What can hang from each mark:
K_749: K_765 K_784
K_784: K_749
K_574: K_15 K_749 K_784 K_969
K_478: K_469
K_15: K_469 K_501 K_574
K_469: K_686
K_765: K_469

Every row comes from one small tree of marks. Brackets hold a mark, then the marks that hang from it, in the order of their numbers. Every link used is in the known rows. Which tree was each row made from?
Known rows:
(K_574 K_749): [-1.25  0.24 -0.20  0.12  1.35  1.08  1.61 -1.88  1.25 -1.86  4.34 -0.05
 -0.44  2.16  2.85 -1.13 -1.10  0.93  1.71  2.40  2.89  0.22 -3.26  2.53]
(K_469 K_686): [-4.38 -0.62 -5.55 -1.25  3.05 -0.53  1.73 -5.01  1.06  0.24  4.47 -2.62
 -1.15  2.14 -2.43  2.03  4.60  6.51 -4.88  1.93 -1.89 -1.44 -0.02 -0.74]
(K_15 K_469): [-1.32 -0.82  0.42  2.14  3.75 -3.03  1.20 -2.29 -2.61 -1.00  3.58 -0.67
  1.36  0.19 -0.80 -1.50  2.51  2.41 -1.21  4.52  3.56  3.23  1.89  1.37]
(K_15 K_469 K_501): [-0.30  1.07 -0.14  3.22  2.42 -4.62 -2.23 -1.12 -5.24 -2.17  0.40  1.08
  0.32 -3.15 -3.52  0.33  0.21  3.00 -1.10  6.38  1.57  3.34  4.30  0.72]
(K_765 K_469): [-4.86  1.76 -0.87 -0.72  5.37 -0.64  4.26 -3.06 -0.04  1.55  1.33  1.78
 -2.13  3.64  2.68  0.94  4.75  7.44 -0.53  2.69  5.45  1.69 -2.08 -1.77]
(K_15 K_501 (K_574 K_784)): [-0.52  4.65 -0.35 -2.43  1.13  1.24 -3.70 -0.41 -4.88 -0.43 -2.25  1.46
 -3.92 -1.23 -0.52  3.26 -0.75 -0.59  1.43 -0.52 -2.02  0.61 -2.33 -1.69]
(K_749 K_765 K_784): [-5.14 -2.96  3.41 -4.51  0.84 -5.51  1.12 -4.21  0.49 -1.63 -5.46  4.07
 -2.99 -3.75 -0.16  1.91  5.89  0.09 -3.18  4.20  1.88  1.06 -1.06  6.48]
(K_749 (K_765 (K_469 K_686)) K_784): [-4.74 -5.81  2.45 -4.59  3.08 -3.40  8.11 -5.57  3.66  2.94 -6.95  4.88
 -1.41 -2.97 -1.77  2.95  8.48  4.56 -4.44  1.24  1.53 -3.01 -0.91 -0.44]
(K_749 (K_765 K_469) K_784): [-4.96 -3.50  5.18 -4.45  3.25 -4.64  5.60 -4.36  1.83  1.39 -8.04  5.86
 -2.92 -2.63  1.41  2.48  7.48  3.15 -1.62  3.63  5.56  0.97 -1.59  2.65]
(K_15 (K_574 K_749 K_969)): [ 4.79  1.90 -0.93  0.32 -1.96  3.68 -3.47  2.31  0.13 -0.44  3.90  2.15
 -0.17  5.85  4.22 -5.72 -6.49 -1.36  3.64 -2.97  1.29  3.66 -1.63  1.62]
(K_574 K_15): [-4.69  1.94 -2.99 -0.37  0.71 -0.82 -0.92 -1.48  0.60 -0.86  5.26 -3.31
 -1.49  1.16  0.31  3.73  3.81  2.66 -3.87  1.53 -0.26 -1.05 -0.24 -1.28]
(K_765 (K_469 K_686)): [-3.69 -0.96 -3.53 -0.42  5.77  0.05  6.43 -4.79  2.48  3.65  1.99  0.15
 -0.54  3.28 -1.36  1.28  6.33  9.15 -3.47  0.96  1.41 -1.81 -0.74 -4.42]
(K_574 (K_784 K_749) K_969): [-3.19  4.72 -1.75 -0.82 -1.51  1.56 -1.92 -1.38  1.96 -1.69 -3.23 -4.75
 -1.55  3.71 -0.31  1.20  0.00 -0.16  2.16 -3.41 -1.36  1.30 -1.10  1.65]
(K_15 (K_574 K_969)): [ 2.29  2.51 -2.13 -0.19  0.45  0.88 -5.52  0.57 -1.62 -0.47  2.71  1.66
 -1.65  5.22  2.12 -3.55 -2.35  1.73 -0.31 -1.07  0.30  5.37  1.06  1.02]
(K_784 (K_749 (K_765 K_469))): [-5.14 -0.07  5.19 -1.00  0.83 -3.93  2.05 -1.55  5.74 -1.82 -8.48  2.42
 -3.48 -0.06 -0.35 -0.63  6.67  2.84 -4.15  0.03  4.65  1.44  2.21  2.69]
(K_749 K_784): [-5.37 -0.11 -0.29 -3.41  3.09 -4.34  1.03 -5.72 -3.32 -1.65 -0.70  1.28
 -3.06 -1.64 -0.79  2.74  3.89  1.98 -1.30  5.01  3.79  3.58 -3.97  3.33]
(K_478 (K_469 K_686)): [-0.85  0.81 -3.77  1.15  2.75 -2.82 -0.64 -2.45  3.57  1.73  4.87  0.19
 -1.59  1.41 -1.96  4.05  4.88  6.86 -3.88 -1.32 -1.20 -2.29  2.13 -1.30]
(K_574 K_784): [-4.93  2.22 -2.35 -2.66  2.82  1.75  2.57 -4.01 -1.02  0.05  0.78 -3.24
 -1.34  1.71  1.45  3.86  3.78  2.25  2.13  0.28 -0.70 -1.92 -5.09  0.55]
(K_15 (K_469 K_686) K_501 K_574): [ 3.19 -1.15 -1.93  3.26  2.53 -2.09 -2.93  0.63 -4.77 -0.62  1.14  2.23
  0.13 -2.46 -6.06 -2.12 -0.99  1.74 -4.55  2.08 -1.73  2.05  4.81 -2.87]
(K_15 (K_574 K_784 K_969)): [ 1.67  3.70 -2.32 -2.26 -0.04  4.43 -2.57  0.32 -1.69  1.55  0.64 -0.02
 -0.78  5.02  2.94 -0.19 -2.49 -0.81  3.27 -4.49 -2.26  1.57 -3.01 -0.13]
(K_749 K_765): [-3.45 -1.05  0.92 -2.59  0.64 -2.75  0.17 -2.93  2.41 -1.86 -1.42  1.10
 -2.42  0.34  0.80  1.04  4.98  2.16 -3.43  2.28 -0.05 -0.55  1.62  4.97]

Write each row's tree:
[ 2.69 -0.40 -0.81  0.53  1.94  0.81 -0.24  1.20 -4.63  1.81 -1.11 -0.53
  1.29 -2.74 -4.91  1.06 -0.49 -0.22 -0.90 -1.34 -4.73 -2.17  0.99 -4.36]
(K_15 (K_469 K_686) K_501 (K_574 K_784))
[-1.59 -2.25  3.37 -4.74 -1.73  2.66  4.12 -0.73  4.54  0.17 -3.29 -1.47
 -0.37 -0.45  4.34  2.36  1.76 -3.75  2.78 -2.65 -1.71 -5.98 -4.72  4.81]
(K_574 (K_749 K_765) K_784)
[ 5.51 -1.66 -3.38  3.46  1.37  0.53 -1.96  1.81 -1.95  1.50  4.19 -0.19
  3.19  3.37 -2.68 -5.83 -2.79  2.21 -2.54 -2.09 -1.77  3.32  5.16 -1.86]
(K_15 (K_469 K_686) (K_574 K_969))
[ 0.16 -1.33 -3.29  3.62  2.48 -3.27  0.11 -1.99 -3.40 -0.75  1.47 -0.40
  1.65 -3.32 -7.08  0.96  1.30  5.15 -4.16  4.20 -2.10 -0.46  4.96 -2.28]
(K_15 (K_469 K_686) K_501)
[ 0.34  1.06 -0.95  0.08 -4.86 -0.78 -2.39  1.10 -1.73 -1.49 -0.60  0.97
  0.52 -3.69 -0.80  2.15 -4.31 -3.65  1.85  1.02 -0.67 -0.29 -0.95 -1.24]
(K_574 (K_15 K_501) (K_749 K_784) K_969)
[ 1.90 -1.59  1.07 -1.15 -3.25  1.12  0.51  0.27  4.92 -0.39 -0.61  0.85
  0.59  2.67  3.79 -3.25 -1.80 -1.43  1.89 -1.68 -0.59 -1.29  1.56  4.82]
(K_574 (K_749 K_765) K_969)
[-6.89  4.01  0.21 -1.41 -1.55  1.03 -0.47  0.07  3.10 -1.50 -1.20 -6.75
 -1.82 -0.09 -1.09  5.89  4.45 -2.07 -1.72 -2.73 -1.74 -2.59 -2.22 -1.92]
(K_574 K_15 (K_784 K_749))
[ 6.13 -0.59  3.49  3.64  0.04 -1.09 -3.67  3.21 -4.61 -2.78  1.21  4.36
  0.41 -2.42 -0.57 -5.82 -6.09 -3.52  1.94  2.10  2.28  4.16  1.93  0.37]
(K_15 K_469 K_501 (K_574 K_749))
[ 1.28  2.38 -1.82  2.84 -2.62  1.23 -1.14  3.54 -3.60  1.76  0.02 -4.67
  3.27 -2.64 -2.14  3.29 -1.37 -1.75  2.34 -0.83 -4.65 -3.12  3.19 -4.44]
(K_574 (K_15 K_469 K_501) K_784 K_969)
[ 4.75  1.04  1.10 -0.46 -2.95 -0.42 -5.74  1.11 -3.93 -2.09 -2.79  6.02
 -1.33 -1.58  0.14 -2.90 -7.68 -3.94  3.88  0.83  1.92  5.22 -2.05  1.22]
(K_15 K_501 (K_574 (K_749 K_784) K_969))
[-5.07 -2.11  1.97 -0.94  1.10 -2.43  4.00 -2.53  7.99  0.06 -7.20  0.70
 -1.94  0.01 -2.93 -0.20  7.48  5.00 -7.06 -1.89  1.26 -2.74  3.55  0.06]
(K_784 (K_749 (K_765 (K_469 K_686))))
[ 1.09  6.66  0.27  0.04 -3.36  1.20 -7.97  2.44 -1.42 -2.92 -6.30 -0.43
 -3.06  0.54 -2.46 -0.26 -4.98 -2.37  1.50 -4.16 -2.45  3.55  1.33 -0.07]
(K_15 K_501 (K_574 (K_784 K_749) K_969))
[ 0.77  0.68 -1.54  1.53 -0.82  2.36  1.78  3.54 -0.49  3.09  2.33 -6.58
  3.89  0.69  0.16  1.66  0.68 -1.68  2.09 -3.01 -3.30 -2.62  0.56 -3.69]
(K_574 (K_15 K_469) K_784 K_969)
[ 2.29  2.06 -2.36  4.87 -1.85 -2.31 -4.88  3.24 -3.52  0.12  2.16 -1.60
  2.40 -1.95 -3.25 -0.14 -1.60  0.70 -1.89  2.47 -2.00  1.47  7.10 -2.88]
(K_574 (K_15 K_469 K_501) K_969)
[ 2.46 -2.56 -2.03  4.44 -1.17  0.04  0.94  2.52  0.08  0.04  4.19 -3.05
  3.94 -4.10 -4.59  0.95 -0.83 -1.24 -2.87  1.11 -3.62 -5.48  3.14 -5.10]
(K_574 (K_15 (K_469 K_686) K_501) K_749)
[-0.95  1.29 -0.43  4.21  0.34 -3.25 -2.66  1.71 -4.08 -1.46  2.44 -2.08
  0.84 -4.26 -4.24  1.81  1.63  0.61 -3.39  4.28 -0.32  0.31  4.71 -2.79]
(K_574 (K_15 K_469 K_501))
[ 1.19 -1.85  2.85  0.59 -3.85  3.20  4.19  4.69  7.34  3.05 -1.47  0.87
  1.30  2.02  4.96 -1.42  0.68 -0.67  0.83 -4.18  0.60 -4.29  1.99 -1.37]
(K_574 K_15 (K_749 (K_765 K_469)) K_969)
[ 3.99 -3.71  6.11  0.55  1.54 -1.88  0.68  1.24 -3.93 -1.28  0.31  5.22
  1.32 -2.66  0.75 -5.45 -3.76 -5.66  2.64  2.50  6.16  5.64 -2.76  2.56]
(K_15 K_469 (K_574 (K_749 K_784)))
[ 2.88 -3.43  1.92  1.89 -2.88 -1.03  1.77  3.34 -0.49  0.45  1.82 -1.06
  4.42 -2.27 -0.07 -2.50 -3.31 -4.90  3.07  0.55  2.05  0.91 -0.36 -0.56]
(K_574 (K_15 K_469) (K_749 K_784) K_969)
[-2.24  0.02  0.80 -0.75 -2.09 -2.13 -0.98 -0.63 -1.48 -2.22 -0.50  1.15
 -1.40 -6.74 -1.47  4.12 -0.90 -3.36  0.16  3.48  1.21 -1.50 -3.14 -1.63]
(K_574 (K_15 K_501) (K_749 K_784))
[ 2.81  2.19  0.90  0.18 -0.66  0.85 -4.82  0.65 -2.74 -2.83  1.04  3.97
 -2.75 -0.33  0.83 -1.90 -5.15 -1.30  1.39  0.75  1.54  2.59 -1.28  0.18]
(K_15 K_501 (K_574 K_749))
[-2.14  3.36 -4.31 -1.52 -1.97  4.02  0.25  0.93  0.75  2.61  2.11 -6.47
  0.42  2.83  1.48  4.94  1.84  0.02  1.30 -3.91 -4.95 -3.88 -1.86 -3.31]
(K_574 K_15 K_784 K_969)
[ 0.92 -3.59  3.21 -2.82 -3.59 -1.81  0.90 -0.79  3.25 -0.92 -4.21  3.70
  0.03 -1.82  3.02 -2.12 -1.21 -3.67  2.39  0.26  1.14  0.48 -1.17  6.77]
(K_574 (K_749 K_765 K_784) K_969)
[ 3.03 -0.77  1.06  4.40 -1.69 -0.76 -0.41  3.63 -1.84 -1.54  3.41 -1.41
  2.45 -4.35 -1.17 -0.54 -2.67 -3.12  0.02  2.51  0.32 -1.50  2.36 -2.47]
(K_574 (K_15 K_469 K_501) K_749)
[ 0.88  1.61 -1.61 -1.69 -1.64  5.27  2.78 -0.52  1.75  1.61  1.51 -3.36
  1.24  4.36  4.78  0.01 -3.29 -1.26  7.70 -3.92 -1.69 -2.56 -5.20  0.82]
(K_574 K_749 K_784 K_969)
[ 0.72 -0.90 -0.01 -1.45 -1.23 -0.69  0.76 -2.55  0.18 -0.42  0.17  1.30
  0.44  0.81  2.40 -1.73 -3.15 -1.19  3.87  1.61  3.08  2.96 -3.85  3.43]
(K_574 (K_749 K_784) K_969)
[-2.28  0.79 -0.56 -2.30 -1.74  5.55  3.75  0.86  2.73  1.45  3.33 -5.52
  0.23  0.47  3.31  4.67  0.43 -3.95  2.98 -3.07 -2.64 -6.32 -6.65 -2.15]
(K_574 K_15 K_749 K_784)
[ 4.36  1.63 -0.30 -1.59 -1.82  6.40 -0.51  2.19  0.69  1.62  1.12 -0.66
  0.21  5.14  5.22 -2.43 -5.80 -4.20  7.15 -6.45 -1.23 -0.01 -4.77  0.18]
(K_15 (K_574 K_749 K_784 K_969))
[-3.41 -3.69 -0.12 -1.83  2.84 -1.19  6.79 -3.07  5.34  3.81 -3.34  1.55
 -1.20  0.93 -0.65  1.36  8.00  6.93 -5.60 -0.78  0.04 -4.32  1.84 -1.26]
(K_749 (K_765 (K_469 K_686)))
[-1.81 -1.83 -3.11  0.79  1.66  2.73  5.69  0.45  0.62  3.07  3.50 -7.16
  4.05 -1.39 -3.48  4.25  5.02  0.22 -2.91 -1.83 -6.11 -7.05 -0.13 -5.80]
(K_574 (K_15 (K_469 K_686)) K_784)
[ 5.92  2.15 -0.35  4.43 -0.15 -1.96 -7.34  3.19 -6.65 -1.54  0.50  3.35
  0.98  0.13 -1.83 -4.52 -6.10  0.34  0.14  1.43  0.62  6.72  6.81  0.20]
(K_15 K_469 K_501 (K_574 K_969))
[ 1.45 -1.79  1.04 -0.39 -6.00  2.41 -0.39  3.35  6.42 -0.01  0.89 -1.49
  1.48  1.39  3.15 -0.68 -0.58 -3.69 -0.75 -3.77 -3.18 -3.84  2.03  1.58]
(K_574 K_15 (K_749 K_765) K_969)
[ 5.10 -1.71  3.89  2.53  1.40  0.63 -0.98  3.46 -1.47 -1.54  3.65  2.55
  2.04  0.62  2.47 -6.54 -4.26 -3.29  1.82  0.63  4.29  3.69 -0.34  1.80]
(K_15 K_469 (K_574 K_749))
[ 4.48 -1.29  3.32 -3.16 -4.44  5.24 -0.56  3.93  3.45  1.42 -3.70  1.85
  0.27  3.24  5.56 -2.67 -4.72 -6.51  4.67 -7.24 -3.29 -2.26 -2.24  3.62]
(K_15 (K_574 (K_749 K_765) K_784 K_969))
[ 7.13 -2.76  4.19  1.82 -0.59 -0.53 -1.18  3.45 -2.94 -0.03 -0.09  4.53
  3.00 -0.37  1.89 -7.69 -7.69 -5.87  4.57  0.22  4.97  6.27 -0.70  2.51]
(K_15 K_469 (K_574 (K_749 K_784) K_969))
